Each row comes from the steps of one path. Every step used is in the known rows, and no mark comes twice. Write the path behind each row, first mark first.
In the rows, 128 means zero.
Known rows:
g > c: [107  84 130  74 111 157 122 131 116 132  98 138 124  94 152 139 164 179
 123  54 156 111 162]
h > v: [126 151  83  65  93 150 110 141 114 110 147 120 124 103 155 134 135 179
 123  70 140 109 163]
p > f > v > h: [ 75 151 114  75  95 166 123 121 129  97 108 141  99 106 194 133 155 154
 136  91 146 121 170]
h > e > g > p > f > v: [ 94 120 147  62 123 152 131 141 127 108 128 149  98 104 126 122 136 146
 156  72 166  59 164]
v > h > e > g > c: [119 119 160  73 112 169 125 135 115 117 116 153 116  88 135 134 138  94
 176  48 149  71 190]
e > g > c > f: [126 105 116  62 104 161 127 141 110 126 114 130 110  89 104 129 149 166
 108  52 159 110 158]
v > h: [131 133 138  81 102 173 125 137 116 108 132 144 115  84 166 138 162 113
 170  51 139 112 185]
h > v > f > c: [150 163  82  78 114 152 113 140 131 123 163 107 136 109 148 120 135 151
 107  90 128 110 166]
e > g > c: [109 108 121  63 118 162 125 146 118 126 105 134 117  95 100 129 152 175
 113  52 162 101 156]
h > e > g > p > f: [ 97 119 146  60 120 158 132 140 123 107 131 149  89 103 129 121 144 144
 157  55 164  56 164]
v > f > c: [158 155 121  88 140 157 132 143 138 127 153 120 128 105 155 113 174 134
 120  85 132 113 161]
c > f > v: [151 137 112  75  89 146 131 134 106 115 138 132 119  85 170 133 156 156
 131  94 148 130 158]
p > f > c: [ 79 161 108  85  93 174 127 127 127  94 133 119  83 103 184 124 186 177
 120  94 140 122 158]
p > f > v > h > e: [ 74 151 127  74  96 163 124 120 129  98 105 147  98 108 196 132 149 142
 146  91 149 104 173]
p > f > v > h > e > g: [ 72 154 125  72 100 164 126 125 130  97 106 145  96 107 176 129 145 141
 141  90 152 100 172]
c > f: [159 134 111  69  82 156 133 132  98 109 145 131  98  81 175 133 170 155
 129  60 143 128 160]
f > c > g > p: [120 121 136  98 129 169 123 166 126 116 180 109 129  92 151 123 179 204
 173 112 160 119 171]
e > g > c > f > p: [127 112 118  69 106 162 128 139 102 129 107 129 110  87  94 135 152 170
 111  63 153 112 158]
f > v > h > e: [115 142 151  84 118 151 123 141 126 115 118 152 146  93 158 137 134 116
 176 105 151  87 177]
f > c: [125 155 126 100 110 167 126 147 127 112 156 114 124  87 145 125 190 166
 139 107 140 113 155]
p > f > c > g: [ 80 160 117  84 105 177 123 139 125  97 138 117  90 107 194 126 182 201
 141  97 151 124 168]
e > h > v: [ 99 163  93  98 106 183  98 137 116 109 133 113 114 114 144 121 128 172
 105  65 136 137 166]
h > v > f: [148 157  82  63 115 147 115 138 125 122 150 120 129 114 158 126 127 155
 107  65 132 109 167]
p > f: [ 79 151 107  67  93 167 127 126 121  92 115 135  73 107 197 130 176 181
 121  60 146 121 160]

Which path is each row?
[127  81 138  78  98 150 123 123 109 137 102 146 132  86 156 139 141 137
 137  76 153 107 174] -> g > c > f > v > h > e
[158 149 113  82  82 156 135 132  82 113 131 128  95  77 152 148 175 163
 134  83 128 133 159] -> c > f > p
[133  81 120  72  92 155 126 123 103 134 109 135 115  86 157 138 161 166
 114  54 150 124 164] -> g > c > f
[ 83  89 107  84  99 168 129 132 136 104 162 126  80 101 161 120 177 185
 136  78 152 125 163] -> g > p > f > c
[ 77  83 108  74 104 157 128 132 135 106 144 137  90 107 167 126 160 188
 138  81 161 124 163] -> g > p > f > v
[115 170  92 107 122 184 101 135 126 117 144 106 122 119 139 113 126 153
  94  78 128 137 170] -> e > h > v > f > c
[146 138  88  77 125 153 112 150 130 125 178 108 136 112 150 118 129 172
 125  89 140 113 172] -> h > v > f > c > g > p
[ 91 106 107  60 111 167 129 144 129 106 142 131  79 101 113 120 156 180
 122  52 163 109 159] -> e > g > p > f
[119 121 154  63 119 147 129 138 115 125 107 149 119  96 122 127 131 136
 146  72 163  58 162] -> h > e > g > c > f > v
[155 134 130  76  88 150 129 129 105 114 136 143 122  81 171 134 143 116
 155  90 144 112 172] -> c > f > v > h > e
[ 93  97 132  68 127 167 125 161 117 108 155 130 101 108 187 130 161 232
 180  66 177 123 180] -> c > g > p > f
[122 117 156  74 111 170 128 139 121 110 136 153 108  89 134 130 139  93
 186  50 150  71 190] -> v > h > e > g > p
[ 91 109 107  71 110 170 129 146 132 106 150 124  86 100 108 117 161 178
 123  68 160 111 158] -> e > g > p > f > c
[115 169  98 104 130 183  99 144 124 119 148 104 127 122 147 114 123 172
 110  82 135 139 176] -> e > h > v > f > c > g
[158 158 122  84 140 153 136 140 116 128 119 134 117 106 144 134 167 145
 125  78 123 115 161] -> v > f > p
[127 135 161  77 107 167 126 134 114 108 126 153 113  87 166 137 150  91
 191  53 143  76 191] -> v > h > e
[121 125 155  67 116 153 132 138 103 122 104 146 106  93 112 133 143 139
 148  67 153  59 162] -> h > e > g > c > f > p
[154 135 119  79  84 153 129 132 105 114 138 137 123  80 170 134 148 128
 145  89 142 130 171] -> c > f > v > h
[108 125 151  81 120 153 121 140 129 123 106 152 147  93 137 136 127 117
 166 102 157  83 177] -> f > v > h > e > g > c
[ 90  96 135  73 128 167 120 159 124 109 150 134 112 107 186 133 149 212
 190  81 175 125 189] -> c > g > p > f > v > h
[ 77  81 124  76 104 160 127 128 136 106 141 147  90 104 166 125 150 155
 158  78 159 106 174] -> g > p > f > v > h > e
